What can hang from each mark
gumu: biket
lifiz: rikoda
rikoda: dizopud fimizu gumu lifiz pavaz zive
fimizu: biket
laluz: duko
duko: vibar
biket: fimizu lopu pavaz vibar
vibar: biket duko

Every row comes from one small tree of marks. Brackets hold a mark, then the marks that hang from it, in alphabetical order. Every link used is in the known rows. Which tree was each row made from?
Known rows
[laluz duko]: -0.180 -2.342 -2.164 -0.037  1.083 -1.846 -2.162 -0.441 -2.379  1.241 -1.037  3.598 -0.703 -0.922  2.574 -0.595  0.326 -0.723  2.132 -0.236  0.829 -3.239 -0.254
[duko [vibar [biket fimizu]]]: -0.861 -1.545 -1.524  2.675 -1.127 -0.243 -0.659  1.955 -4.517  0.335  0.384 -1.896  0.165 -0.518  1.311 -1.572  1.347 -1.472  0.586  2.026 -1.486  3.450 -1.071
[vibar [biket fimizu pavaz] duko]:  0.813  1.584 -2.042  3.894 -0.478  0.958 -0.088  1.840 -3.626 -2.267  0.572 -0.106  0.622 -1.183  0.965 -1.410  1.592  1.019 -2.389  3.226 -0.412 -1.468  1.717
[duko [vibar [biket lopu pavaz]]]: -2.757 -1.371 -0.807  1.770 -2.715  0.085 -0.248  2.806 -1.453 -0.653  0.330  0.460 -2.186  0.177 -1.343 -0.181 -0.625  2.048  0.009 -0.498  2.506  0.566  0.489
[vibar duko]:  2.123 -0.106  1.051  2.661  3.116 -1.042 -0.530 -0.829 -3.905 -1.836 -0.908  1.452 -0.052  0.470  2.181 -0.667  0.595 -0.437 -0.522  2.446  0.464 -1.868  0.657
[rikoda fimizu gumu lifiz zive]:  0.825 -0.071 -0.270 -3.375  1.206 -0.102  0.032 -1.063  2.457  1.466 -0.945 -0.234  0.096 -1.515 -2.308  1.458 -0.122  1.607  0.328  1.124  1.724 -0.570  0.210
[duko [vibar biket]]: -1.347 -2.064 -0.306  1.974  0.640 -0.843 -0.133  1.745 -3.999  0.866 -1.458 -0.364 -1.717  0.010  0.972 -1.634  0.629 -0.875  0.432  0.869  1.031  1.148 -0.317
[vibar biket duko]:  0.916 -0.013  0.577  3.061  1.359  0.840  0.430  1.268 -4.519 -1.208 -1.748  0.752 -0.734 -0.700  0.778 -1.871  1.487 -1.166 -1.604  3.164  0.852 -1.923  1.870
[rikoda dizopud fimizu gumu lifiz pavaz]: -1.782 -1.717  0.719 -3.720  1.924 -1.149  4.550 -1.737  5.105  1.930 -1.387  1.214 -0.612  2.449 -3.293  0.615 -2.427  1.022 -0.305 -1.319  1.736 -2.663  2.577
[biket pavaz vibar]:  0.761  1.706 -2.518  1.028  2.918 -2.422 -3.310 -1.509 -0.278 -0.283 -0.624  0.982  0.207  2.357  2.899  0.687 -1.122  2.762  0.325 -0.714  1.823 -1.172 -1.416
[lifiz [rikoda gumu]]:  1.185  0.181 -0.466 -0.762  3.249 -2.754  1.556 -0.033  1.548  1.448 -0.673  0.279 -1.301  2.665 -0.607  1.280 -0.625 -1.368 -0.402 -1.680  0.268 -1.711  0.019
[laluz [duko [vibar [biket fimizu lopu pavaz]]]]: -3.843 -1.482 -3.671  1.420 -6.302  1.099 -0.915  3.801 -2.291 -0.154  1.845  0.315 -0.245 -2.315 -1.226  0.908  0.787  1.182  1.350 -1.104  0.151  1.019 -0.778
[gumu [biket vibar]]:  0.925  1.491  0.478  0.391  2.778  0.297 -2.552 -2.074 -0.747 -0.143 -0.932 -0.143 -0.033  0.945  2.692 -1.944  0.891 -2.822  0.720 -1.161 -0.941  0.482 -1.558
[rikoda fimizu]:  0.611 -0.727 -2.195  1.148  2.744 -1.696 -0.535 -1.667 -2.257 -1.212  1.421  0.231  1.600  1.289  2.809 -2.654 -0.930  0.187  0.428  2.273  0.871 -0.233 -0.298
[biket fimizu lopu pavaz]:  0.505 -0.337 -2.401  1.517 -1.673 -0.273 -2.607  0.350 -0.031 -1.849  2.503  1.427  1.340  0.278  0.817 -0.139 -0.594  1.726  0.896  1.306  0.007  0.201  0.325
[rikoda [fimizu biket] gumu pavaz]: -0.971 -1.829  2.024 -2.224  1.203 -1.865  4.204 -2.667  1.602  0.812 -0.473  1.319  0.749  1.837 -0.747  0.846 -1.624  1.834 -0.195 -0.264  1.224 -3.548  2.844
[laluz [duko [vibar [biket fimizu lopu]]]]: -3.200 -2.574 -2.256  1.370 -6.010  1.787 -0.912  3.503 -3.770  0.459  1.251 -0.471  0.355 -2.306 -0.835  0.417  1.450 -1.653  2.394  0.009 -1.226  2.657 -1.408
[lifiz [rikoda dizopud]]:  1.812 -0.829  0.514 -0.087  3.191 -1.904  2.016 -0.043  1.821  1.210 -0.004 -0.686 -0.654  1.726  1.930 -1.197 -1.856 -2.592 -1.201 -0.257 -1.344  1.264 -1.153
[rikoda dizopud [gumu biket] lifiz]: -0.980 -1.745  1.826 -2.227  2.269  1.002  2.952 -0.508  5.739  2.370 -2.342  1.543 -3.427  0.124 -2.559 -0.958 -1.134 -3.484 -0.490 -2.021 -0.251 -1.757  2.004
[gumu biket]:  1.158 -0.743  1.033  0.289  2.728  0.123 -1.112 -1.387 -1.155 -0.227 -0.621  1.648 -1.318 -0.670  2.232 -3.597  1.045 -3.035  0.486 -0.140 -0.677 -1.550  0.849
[lifiz rikoda]:  3.041 -0.396 -0.500 -0.521  2.959 -2.454  0.191 -0.355 -0.523  0.413 -0.274 -0.084 -0.356  1.300  2.091 -0.377 -0.046 -1.181 -0.157 -0.406 -0.404  0.047 -0.673
[gumu [biket fimizu lopu pavaz vibar]]:  0.122  2.723 -1.324  0.936 -2.073  1.929 -3.016 -0.661  1.236 -2.235  2.633 -1.106  1.743  0.328  0.852 -0.464  0.504 -0.449  0.684 -1.328 -1.797  2.154 -1.433
[duko [vibar [biket fimizu lopu pavaz]]]: -2.214 -0.837 -2.022  2.526 -4.323  0.800 -0.759  3.210 -2.006 -1.128  1.969 -1.149 -0.080 -0.424 -0.930  0.001  0.158  1.525  0.205  0.711  0.147  2.727 -0.263
[gumu [biket fimizu lopu vibar]]:  0.772  1.591  0.091  0.847 -1.770  2.636 -3.116 -0.980 -0.210 -1.632  1.956 -1.685  2.316  0.320  1.080 -1.028  1.237 -3.447  1.590 -0.296 -3.176  4.014 -1.977
[rikoda gumu]: -0.475 -1.110 -0.453  0.793  3.460 -2.331 -0.561 -0.822  0.088  1.299 -1.314  2.423 -1.296  2.224  0.118  0.177 -0.730 -0.511  0.982  0.145  1.438 -3.209  0.939
[vibar [biket fimizu lopu] duko]:  0.624  0.098  0.088  3.321 -3.227  3.364 -0.226  2.291 -3.923 -2.548  1.105 -0.639  1.549 -1.156 -0.749 -1.109  1.868 -1.705 -0.718  4.111 -1.349  1.429  1.328
[duko vibar]: -0.175 -2.013  0.393  1.696  2.347 -2.776 -1.046 -0.418 -3.379  0.280 -0.512  0.423 -1.012  1.037  2.350 -0.119 -0.345 -0.155  1.566  0.076  0.480  1.226 -1.541

Which tree is each row?
 0.218  1.241 -1.214  3.657 -3.468  2.555 -0.121  2.695 -2.456 -3.121  1.612 -0.041  0.821 -1.110 -1.061 -0.558  1.066  1.126 -1.808  2.958  0.004 -0.361  1.874 -> [vibar [biket fimizu lopu pavaz] duko]
-0.092  1.299 -1.775  0.714 -0.052 -0.793 -3.418 -0.654  0.877 -1.201  0.364  1.137  0.425  2.455  0.689  1.468 -1.514  2.821  0.952 -0.854  2.104  0.019 -1.286 -> [biket lopu pavaz vibar]
 0.439  1.864 -2.835  1.505 -1.707 -0.103 -3.969 -0.348  0.271 -1.740  2.380 -0.490  2.636  1.801  1.264  1.565 -0.569  2.150  1.116  0.193 -0.405  2.220 -2.068 -> [biket fimizu lopu pavaz vibar]
-3.638 -3.084 -1.071  0.615 -4.410  1.060 -0.313  3.051 -3.180  0.912 -0.635  1.118 -1.733 -1.702 -1.365  0.226  0.680 -0.996  2.252 -1.276  1.224  0.455 -0.543 -> [laluz [duko [vibar [biket lopu]]]]
 1.265  0.152 -0.458  0.099  1.203 -2.068 -1.136 -1.849  0.807  0.085 -1.084  0.687  0.532  1.172  3.087  1.813 -1.687  3.195 -0.669 -0.123  1.210 -0.422 -0.777 -> [fimizu [biket pavaz vibar]]
-0.376  2.014  2.887 -3.629  2.013 -0.895  4.502 -0.923  4.286  2.226  0.416 -2.545  0.775  0.813 -2.473  0.936 -1.316 -0.178 -1.550 -1.532 -0.941 -0.493 -0.339 -> [lifiz [rikoda dizopud fimizu gumu pavaz zive]]
-0.330  2.249  0.026  0.150 -0.391  1.271 -2.568 -0.975  1.894 -1.799  0.738  0.592 -0.354  1.004  0.318 -0.455 -0.284  0.196  0.420 -2.420  0.703  0.006 -0.637 -> [gumu [biket lopu pavaz vibar]]
-2.925 -2.766 -1.764  0.892 -1.491 -0.600 -0.297  2.365 -4.275  1.882 -1.574  1.038 -2.043 -1.706  0.518 -0.533  1.117 -1.087  1.556 -0.853  0.888 -0.683 -0.759 -> [laluz [duko [vibar biket]]]
-0.556 -2.651  0.205 -1.760  2.553 -1.245  1.924 -0.260  4.824  2.888 -2.678  2.094 -2.459  1.557 -2.018  1.090 -2.340 -0.870 -0.065 -0.402  1.242 -1.588  1.324 -> [rikoda dizopud gumu lifiz]
-1.463 -0.475 -2.686  2.768 -1.264 -0.926 -0.712  2.327 -3.029 -0.337  0.993 -1.148 -0.348 -0.393  1.025 -0.986  0.644  1.412 -0.386  0.873 -0.308  1.637 -0.368 -> [duko [vibar [biket fimizu pavaz]]]
-0.621 -0.390 -2.993  1.842 -3.418  1.677 -1.640  2.324 -0.503 -1.279  1.759  0.587  0.529 -0.845 -0.461 -1.523  0.273  1.218 -0.172  1.901  0.326  0.081  1.524 -> [vibar [biket fimizu lopu pavaz]]
-3.119 -0.997 -4.417  1.721 -3.331 -0.642 -0.792  2.876 -3.326  0.674  0.810  0.266 -0.521 -2.273  0.776  0.077  1.233  1.126  0.731 -0.881 -0.179 -0.013 -0.970 -> [laluz [duko [vibar [biket fimizu pavaz]]]]
-2.041 -2.428  0.463  1.734 -2.338  0.804 -0.278  2.455 -2.882 -0.039 -0.308 -0.334 -1.609  0.045 -1.070 -0.558  0.065 -0.741  1.139  0.525  1.322  2.226 -0.063 -> [duko [vibar [biket lopu]]]
 1.223  2.337 -0.051 -1.957  2.020 -1.197  1.451 -0.544  1.407  0.897  1.267 -2.979  1.316 -0.003 -0.851  0.863 -0.049 -0.261 -0.908  0.115 -0.096  0.613 -1.617 -> [lifiz [rikoda fimizu gumu zive]]
 0.212  4.414  0.245 -2.441  1.295  0.105  2.477 -0.474  3.811 -0.299  2.089 -2.790 -0.271 -1.466 -1.719 -0.627  0.259 -0.050 -2.564 -2.584 -0.263 -1.264 -0.403 -> [lifiz [rikoda fimizu [gumu [biket pavaz]] zive]]
 0.926 -0.967  2.410 -4.761  0.747  0.549  1.639 -1.810  3.128  1.957 -1.250 -0.059  0.640 -2.185 -1.277 -0.271 -0.721  1.758 -0.120  0.627  0.367  0.194  0.773 -> [rikoda dizopud fimizu lifiz pavaz zive]
 2.779 -1.381  3.079 -5.402  0.932 -0.132 -1.519 -1.625  0.944  2.537 -3.839  2.559 -1.477 -2.985 -1.267  1.448  1.725  2.369  1.546 -0.313  1.231 -2.179  1.658 -> [rikoda lifiz pavaz zive]
-0.871 -1.644  3.757 -5.191 -1.011  1.972  2.366 -0.933  5.192  1.179 -2.571  3.499 -3.128  0.158 -5.718  1.225  0.619 -0.727  1.556 -4.202  1.332 -4.014  4.234 -> [rikoda [gumu [biket lopu]] lifiz pavaz]
-0.585 -0.915  3.037 -3.328  1.100 -1.740  8.059 -1.524  5.382  1.815  0.304 -1.677  0.861  2.705 -1.618  1.410 -3.144 -0.116 -2.402 -1.965 -1.023 -0.749  1.466 -> [lifiz [rikoda dizopud [fimizu biket] gumu pavaz]]
-1.601 -1.947 -0.604  2.427 -4.103  1.671 -0.816  2.719 -3.509 -0.563  1.555 -1.826  0.510 -0.494 -0.530 -0.674  0.979 -1.375  1.262  1.745 -1.288  4.569 -0.857 -> [duko [vibar [biket fimizu lopu]]]
 1.718 -0.977  3.975 -3.352 -0.049 -0.206  1.204 -2.909 -0.658  0.777 -0.582 -0.220  1.967 -2.823  1.155  0.045  0.212  2.576 -0.031  1.768 -0.029 -0.640  1.059 -> [rikoda [fimizu biket] pavaz zive]
 2.615  0.686  2.646  1.718  1.477 -0.489  0.246 -1.961 -2.513 -1.166 -1.628 -0.538  1.590  0.846  2.862  2.482 -0.109  0.349 -1.110  2.002 -0.456  1.070 -1.167 -> [fimizu [biket [vibar duko]]]
 1.808  2.272  0.220  2.925 -1.409  1.525 -2.611 -0.450 -2.856 -3.048  1.710 -1.739  3.701  1.450  1.030  2.152  0.917 -0.683  0.555  2.357 -1.947  3.639 -2.377 -> [biket fimizu lopu [vibar duko]]
 0.889  3.097 -2.079  1.164  0.893  0.258 -2.973 -1.439  0.131 -1.295  1.564 -0.945  1.498  0.315  2.748 -1.296  0.926 -0.614 -0.079 -1.206 -2.123  0.989 -1.625 -> [gumu [biket fimizu pavaz vibar]]
-0.146  3.061  2.747 -2.066  1.944  0.275  2.861  0.570  6.321  2.058  0.028 -1.553 -2.446 -1.365 -2.054 -0.199 -0.643 -1.929 -2.732 -3.399 -1.313 -1.176 -0.477 -> [lifiz [rikoda dizopud [gumu [biket pavaz]] zive]]
 1.223 -1.213  1.752 -0.268 -1.455  0.351 -1.299 -1.431  0.555 -0.180 -0.599 -0.001  1.277  1.103  1.356  2.121 -1.552  0.422  1.039  0.725  0.161  2.599 -1.317 -> [fimizu [biket lopu vibar]]
 0.221  1.015 -0.800  3.032  1.110  0.153  0.607  1.432 -3.045 -1.782 -1.181  1.462 -1.443 -0.531  0.381 -1.385  0.653  1.700 -2.588  2.051  2.221 -3.739  2.423 -> [vibar [biket pavaz] duko]
 0.455  1.067  4.429 -3.726  2.467 -1.097  3.085 -0.320  4.385  3.726 -1.877 -0.514 -1.239  0.478 -2.483  2.098 -0.429 -0.720 -0.662 -2.559 -0.958 -1.722  0.221 -> [lifiz [rikoda dizopud gumu pavaz zive]]
 1.810  3.854 -2.006  3.412  1.196 -0.985 -2.484 -0.943 -2.638 -2.842  1.230 -1.064  2.825  1.581  2.727  1.692  0.600  1.935 -1.049  1.669 -1.049  0.717 -1.873 -> [biket fimizu pavaz [vibar duko]]
 2.597  0.232  3.204 -6.163 -1.070  0.666  0.603 -3.381  2.199  1.578 -2.253 -1.530  2.232 -2.316 -0.499  3.351  0.121  3.926  0.163  0.004  0.397  1.896 -0.397 -> [rikoda [fimizu [biket vibar]] lifiz pavaz zive]
-0.296  0.070  0.415  0.165 -0.438  1.085 -1.074 -0.338  1.495 -1.779  0.974  2.304 -1.628 -0.624 -0.064 -2.059 -0.219 -0.182  0.102 -1.481  0.898 -2.095  1.544 -> [gumu [biket lopu pavaz]]
 0.403 -0.038  1.710 -5.529  1.026 -0.341  1.374 -1.893  2.981  2.115 -1.942  0.754 -0.030 -1.125 -3.738  2.004  0.490  2.773  0.717 -0.630  2.114 -2.796  1.988 -> [rikoda fimizu gumu lifiz pavaz zive]
 0.415 -0.045  2.589 -2.846 -0.356  2.910  0.592 -0.008  5.182  2.796 -0.787 -1.138 -0.851 -3.559 -2.700 -0.096  0.968 -3.589 -0.368 -0.165 -3.361  1.618  0.098 -> [rikoda dizopud [gumu [biket fimizu]] lifiz zive]
-1.737  2.670 -0.759 -0.621  2.464 -0.697  5.835 -0.173  6.200 -0.381  2.537 -2.302 -0.605  2.196 -1.296 -1.973 -2.576 -1.761 -3.446 -3.336 -0.703 -1.089  0.208 -> [lifiz [rikoda dizopud fimizu [gumu [biket pavaz]]]]
 1.475  3.158  1.829  2.474 -1.746  3.708 -1.633 -0.690 -1.974 -3.581  1.992 -2.285  2.935 -0.066  0.483 -0.005  2.002 -3.272  0.107  0.850 -3.587  3.611 -1.627 -> [gumu [biket fimizu lopu [vibar duko]]]
